Each row comes from the steps of one walk. Every step used is in the known rows, and no mark comes twice. Write the walk behind each row, first mark first.
Known rows
S -> H -> G: [  8.6   4.5  -6.8 -14.4 -29.4  33.2  29.2   7.5   8.4 -15.4 -29.8  12.1
   3.7  20.0  28.0  -9.6  -6.1   1.6  -0.3   6.7 -11.7  -1.2 -13.7  -0.1
  -1.2]
L -> S -> U: [ 12.9   4.6 -15.9   8.0   3.2  10.9  -7.6  17.0   5.0   7.5 -10.3  13.4
  -0.1 -29.1  -5.6   3.3   9.7  -6.3   1.0   0.8  -2.5   0.5  -4.5  11.9
  -1.4]
V -> Y -> D -> H -> G -> L -> S: [ 19.5  14.7 -14.9  -1.6 -29.8  33.2  29.9   1.8   0.3  13.3 -29.1  63.1
  49.4 -10.3  12.5  -7.1 -45.4   3.0   4.0  46.4  -3.9  -5.0 -46.7   5.7
   4.0]
Y -> G -> L: [  8.2  29.4  13.5 -12.6  -7.8   1.2  13.8   8.7   4.7  -8.7 -24.5  37.8
  -0.4  12.7  -1.6   1.4   2.6  -7.7 -13.7  11.2   0.7   6.1   1.8  -4.5
   2.0]
L -> G: [  1.8  19.7  -5.1   3.4  -8.7  14.3   5.2   2.5  -5.9   5.6  -0.2  -1.8
  -9.8 -14.8  12.3  -0.7  -4.3   6.8 -11.4   2.6  -6.4  -5.7  16.2  -5.2
   9.1]
V -> Y -> G -> L: [ 16.4  36.9  16.6 -15.2  -3.4   0.6  20.0   2.4 -16.1  11.1 -23.4  31.9
  23.5  14.1  13.1   9.0 -18.5 -11.2 -16.7  25.4  -1.6   7.1  -5.0  -4.5
   7.0]
Y -> D -> H: [  9.0  -2.6 -16.7  -8.8 -14.2   6.5 -12.9  -6.0  -6.8 -11.6  -0.9  37.6
   6.1   5.5  -7.2  -7.3   5.2  17.6   8.5   0.5  -6.9  -7.6 -21.9   2.5
   7.3]
U -> S -> H -> V: [ -9.9  -0.8 -14.5 -40.8 -31.4   8.4  12.6   0.8  -0.1 -15.4 -11.7  -4.3
  18.5 -11.0  13.4 -11.4 -18.8   4.3  -3.3 -10.3 -12.2  -6.2  -0.4  10.5
   4.7]
V -> H: [ -1.2   4.7 -11.2  -5.3 -11.3 -11.9 -10.0  -1.9  -2.4   4.2   3.0   6.7
  17.3   1.6  22.1  14.8  -1.2  22.6  -0.9   4.5  -4.9   2.8  -0.2  -0.4
  -5.3]
H -> G -> L -> D: [ 10.6  22.6   6.1  -0.9 -19.1  34.4  20.9   8.1  24.9  -8.9 -39.0  33.6
   7.6 -13.9   1.3 -10.3 -26.7 -10.3   4.8  24.2  -5.9  -3.2 -21.3  -8.7
  -6.1]
D -> H -> V -> Y: [ 13.1   4.9 -18.0 -22.1 -10.1   7.2   0.1  15.0 -18.3  15.0   0.3   7.8
  27.5   0.8  17.7  -0.4 -42.4  -1.1   3.0  17.8  -6.7   2.6 -20.6  35.7
   6.1]
D -> H: [  3.4 -10.7 -13.9  -6.1 -15.0  10.1 -20.9  12.0  -7.0  -2.8  -6.6  14.2
   0.2   2.0   1.2   1.6  -7.1   7.3   6.5   1.1  -1.7  -2.7 -23.0  15.7
   0.0]
V -> Y -> D -> H -> G -> L -> S -> U: [ 30.9  25.5 -26.5  -0.8 -25.7  32.8  20.3   5.1   1.7   2.3 -35.7  74.1
  37.4 -10.6   6.0   0.8 -27.7  -8.6  -0.4  42.3 -11.9   4.5 -58.2  16.3
   2.8]
G -> L -> D -> H -> V -> N: [ 29.5  22.9  -0.1 -14.0 -23.3   3.3 -13.6  31.7   8.8  -5.2 -21.6  14.4
   9.9 -28.8   0.8 -10.2 -49.1   2.0  19.9  29.0 -13.9 -11.6 -41.2  45.0
  -5.8]
G -> L -> D: [  9.4  17.1  12.0  -4.8  -5.8  13.3  -5.4   7.4  14.1  -3.3 -25.7  28.7
   5.5 -27.2 -18.4   0.5 -15.1  -3.1   7.7  11.3  -2.1  -8.7 -15.4  -4.2
  -5.8]
G -> L -> D -> H -> V -> Y -> S -> U: [ 29.4  23.6 -24.7 -33.2 -33.6  16.5   3.3  10.5   8.2   3.5 -20.3  35.8
  40.7 -19.1  -8.0  -2.3 -44.7 -14.5  -7.9  27.3  -9.9   2.4 -39.9  36.6
  -0.7]
L -> S: [  0.0  -7.0  -4.1   7.9  -0.9  10.5   2.0  12.0   5.0  17.9  -3.9   0.9
  12.2 -28.3   1.5  -5.3  -8.2   4.7   6.2   4.1   6.2  -8.5   6.0   1.9
   1.1]
S -> U: [ 11.6  11.3 -11.6   0.5   4.5  -0.4  -9.3   5.1   0.8 -10.9  -7.2  12.2
 -12.4   0.4  -7.5   7.6  18.0 -10.2  -6.2  -3.0  -9.1   9.2 -10.1   9.9
  -1.2]
D -> H -> G -> L -> V: [ 23.3  14.2 -16.5 -20.1 -34.5  29.3   2.3  35.0   5.7 -16.3 -27.6  47.6
  -3.3   3.0   0.7 -16.4 -34.0 -13.9  -8.6  34.4 -11.6   0.0 -46.5  39.5
  -0.2]
V -> H -> G: [ -0.1  10.3 -17.9  -1.2 -24.3   8.8  17.1  -1.4   5.4   0.7 -10.2  11.0
  20.1  13.4  40.5   4.0 -13.5  14.3  -4.4  17.6  -7.4   9.6  -6.2  -5.7
  -6.0]
U -> S -> H -> V -> Y: [ -1.8   5.7 -10.9 -42.1 -28.1   6.5  18.3  -7.7 -20.6   5.4 -11.0 -11.2
  42.4 -10.5  27.8  -4.0 -41.6   1.9  -6.7   5.1 -16.3  -5.1  -8.5  11.8
   9.6]
V -> Y -> D: [ 13.8  15.1  -1.2  -3.7   4.6  -5.5  14.1 -24.8 -19.9  11.2   6.7  16.5
  31.0   5.3   6.7  -0.5  -9.5   5.9  -2.1  13.3  -7.7  -4.1  -6.1 -10.3
  12.4]
D -> H -> V -> N: [ 21.2   4.9 -13.0  -9.4 -18.3  -9.5  -9.2  23.0  -6.1  -0.9   3.9 -14.7
   3.0  -2.6  18.7 -10.6 -33.4   4.7  11.7  18.7 -11.7  -1.9 -25.9  49.9
   0.9]
H -> V -> N: [ 15.9  16.7   0.6  -3.0  -3.3 -21.9  12.9  12.2   1.3  -0.2  11.7 -28.9
   3.8  -4.4  17.1 -12.0 -27.6  -2.9   5.5  18.0  -8.7   1.6  -1.2  34.5
  -0.2]

Write each row's walk
[  8.5  15.8 -11.0 -40.2 -53.3  28.5  20.9  13.3   4.3 -25.3 -38.6  28.8
  10.8  -8.7  11.6 -20.8 -33.4 -10.7 -19.1  20.8 -22.0  -8.3 -34.8  16.3
   5.4] => U -> S -> H -> G -> L -> V
[ 13.6  20.2 -10.1   8.0 -15.3  29.3  28.0  19.9  28.6  -6.1 -35.0  42.9
   6.8 -17.6  -2.1  -1.4 -10.8 -21.9  -5.2  28.4  -1.8  12.0 -28.6  11.5
 -10.6] => H -> G -> L -> S -> U
[ 22.2  23.2 -13.8 -31.4 -12.4  12.2   7.1  21.6 -26.8  12.3 -12.7  21.1
  24.6  14.9  31.5  -3.9 -29.1   1.3  -7.1  17.0  -8.2   4.1  -1.8  24.8
  16.7] => D -> H -> V -> Y -> G
[  0.4  16.2   4.7  -0.2 -18.2  17.1  33.5   1.2  22.2 -13.7 -25.9  28.9
   5.2  11.5   2.3  -5.1 -21.9 -16.7  -6.6  26.1   0.1  12.4 -23.6  -0.6
  -9.4] => H -> G -> L
[ 18.7   5.1 -14.9  -9.9 -10.2   5.7  -6.9 -13.7 -26.8   7.6  -0.2  30.3
  31.5   5.6   7.9   0.8 -16.7  13.5   4.0  15.0  -9.0  -7.4 -29.0   4.6
  12.9] => V -> Y -> D -> H
[ 18.1  22.8   5.9 -18.0 -35.2  46.0  23.3  14.8  22.0 -17.9 -56.4  40.4
   8.6  -5.8  11.3  -8.6 -21.4  -0.5   6.3  17.7 -14.1 -11.4 -29.9  -4.0
  -7.1] => S -> H -> G -> L -> D
[ -0.1  21.6  -6.5  -6.4 -29.8   5.8  25.2  -0.1  19.2  -8.1 -22.6  36.2
  22.3  12.0  23.6  10.8 -23.0   4.6  -7.5  29.9  -4.1  14.7 -23.7  -0.9
 -14.7] => V -> H -> G -> L
[  9.8  27.6  -4.9  -7.3 -29.6  22.4  12.2   6.5  20.7  -2.2 -36.1  40.6
  25.7 -13.6  22.8   5.0 -28.3  11.5   3.0  28.7 -10.1   1.4 -21.7 -10.1
 -11.9] => V -> H -> G -> L -> D
[ 15.7   0.1 -18.0  -3.3 -27.9  49.3  -6.5  19.0   4.3  -2.6 -32.1  23.5
   5.3 -10.2  19.7 -14.6 -23.7   7.2  14.5  12.7 -11.8 -10.8 -28.6  -0.2
   3.7] => L -> D -> H -> G
[ 26.6  38.1   5.9 -27.1  -8.9   1.2   3.0  29.8  -3.7 -11.6 -20.0  41.6
  -9.5   2.3  -4.2 -12.6  -2.5 -11.4 -21.9  18.6  -8.3  -1.1   1.7  19.4
  11.0] => Y -> G -> L -> V
[ 20.7  33.8  -1.7  -5.4  -5.9  11.9   6.5  25.5  10.4  -2.4 -36.0  50.3
  -0.2 -15.9  -5.7   5.3  13.8 -14.0 -13.0  12.6  -1.5   8.1  -2.9   6.0
   1.4] => Y -> G -> L -> S -> U
[ 18.9  37.0   6.9 -21.2  -4.2   7.2  38.2  23.4  -3.2  25.2 -21.9  32.7
  40.8 -16.9  16.6  -4.2 -40.1 -10.7 -10.9  32.2   4.7   4.0  10.8  16.8
   6.9] => H -> V -> Y -> G -> L -> S
[ 17.6  18.3 -25.4 -16.3 -25.0   9.8   6.3  19.6  -2.3  -0.8  -3.7  14.8
  10.0   4.6  37.8 -10.3 -18.7  10.8 -13.3  24.4 -16.2   1.0  -6.4  20.0
   3.2] => L -> V -> H -> G
[ 26.5  15.7  -2.8 -41.8 -40.7   3.2  23.1   5.4  -4.9   3.6 -10.4  16.1
  37.6   3.6   2.4 -10.6 -38.1  -8.0 -28.6  29.2  -9.9 -13.3 -24.6  33.5
   5.8] => G -> L -> V -> Y -> S -> H
[ 31.9  27.0  10.0  -6.3 -10.2 -21.2  -6.5  23.4  -3.1  -6.1  -2.2  -0.4
  -7.7 -14.7  -3.4 -10.3 -29.7 -10.8  -7.5  35.2 -14.5  -7.8 -29.1  45.4
  -0.4] => G -> L -> V -> N
[  1.5   3.3   7.0   5.0  -7.0   7.1  10.4  13.0  17.7  10.1 -16.3  26.9
  14.4 -30.4 -15.0   1.6 -16.3  -4.4   3.1  16.8   9.5  -2.5 -12.3   7.9
  -8.7] => G -> L -> S
[ 19.6   5.6 -35.8 -28.4 -28.6   3.4   8.4   3.3  -6.4   7.1   7.7   6.7
  35.4   7.8   9.9  -3.1 -30.3 -10.8 -15.9  15.6  -7.4  10.6 -24.2  41.2
   5.0] => D -> H -> V -> Y -> S -> U
[ 16.3  42.1   4.6 -56.0 -36.4  25.1  20.3   7.8 -14.6   1.6 -50.0  31.4
  44.4 -23.1  25.9  -7.1 -43.4   0.3 -10.0  13.2 -20.3 -13.8  -5.8  -2.6
  15.3] => U -> S -> H -> V -> Y -> G -> L -> D
[ 23.2  30.7 -12.0 -43.9 -48.0  22.7  34.1 -12.1 -14.6 -14.1 -31.1  46.4
  42.3  -3.2  18.8 -20.6 -42.3  -5.3 -20.5  35.4 -28.5 -13.3 -41.0   6.0
  17.5] => U -> S -> H -> G -> L -> V -> Y -> D
[ 37.2  21.8 -33.5 -28.2 -48.3  23.4  16.3  15.4  -1.5  -4.0 -18.5  41.7
  27.7  10.3   7.0 -12.5 -43.9 -26.6 -30.9  47.2 -15.7   9.4 -57.4  47.7
   5.2] => D -> H -> G -> L -> V -> Y -> S -> U
[ 37.7  18.1 -28.7 -20.6 -23.3  26.4   9.4   8.8 -25.5   1.6  -7.7  39.7
  24.3   9.7  25.2 -23.3 -32.9   2.7  -8.7  37.3 -22.3  -9.0 -35.6  24.5
  22.4] => L -> V -> Y -> D -> H -> G
[ 13.1   6.7  -1.9 -10.6 -21.1  24.9 -26.8  20.9   7.4  -6.2 -33.6  43.6
   5.0 -23.3 -16.4   1.6 -22.5   5.0  13.8  12.3  -5.5 -12.9 -39.5  11.5
  -5.2] => G -> L -> D -> H
[ 11.3   2.6 -24.7  -5.6 -27.5  26.2  13.9  -4.2   3.0 -16.7 -14.6  41.4
   9.5  19.2  12.3 -16.8  -7.0   9.5   5.5  14.0  -9.7  -1.5 -28.2  -2.1
   7.0] => Y -> D -> H -> G
[ 15.7  14.4  -4.4 -34.2 -10.9   8.1  24.4   9.9 -12.7   6.4 -10.2   0.3
  28.3   5.8  25.5  -0.5 -29.4   1.7  -2.0  11.1 -12.2  -3.9  -6.4  26.6
   4.6] => S -> H -> V -> Y
[ 34.2  31.9  -1.1 -32.7 -32.2  29.5  30.6  21.1  -7.4  -3.2 -36.3  34.9
  19.5   8.7  23.8 -10.7 -43.5 -15.1 -17.2  42.0 -21.8  -6.0 -38.3  32.4
   4.8] => S -> H -> G -> L -> V -> Y
[  4.3   7.0  -9.1  -6.6 -33.9  28.6  13.4  13.1  15.0 -15.3 -32.7  44.3
   6.2  13.1   3.3  -2.2 -28.7  -8.6   0.6  28.3  -1.8   7.9 -46.0  14.3
  -8.8] => D -> H -> G -> L
[ 34.5  20.9  -4.3 -25.9 -60.7   6.5  41.3  14.8  16.9 -15.7 -18.2  -0.2
  15.4  12.0  23.6 -32.0 -42.9  -9.6 -23.9  42.5 -18.7 -10.7 -36.3  41.6
  -0.3] => Y -> S -> H -> G -> L -> V -> N
[  3.1  -4.6  -5.1  -6.9 -17.2  -5.4  23.4 -23.0  -8.2  24.3  15.0 -18.8
  43.4   7.4  12.0  -3.5 -28.6  -3.5 -17.3  15.0   3.2  -0.4   0.2  -2.5
   7.2] => V -> Y -> S
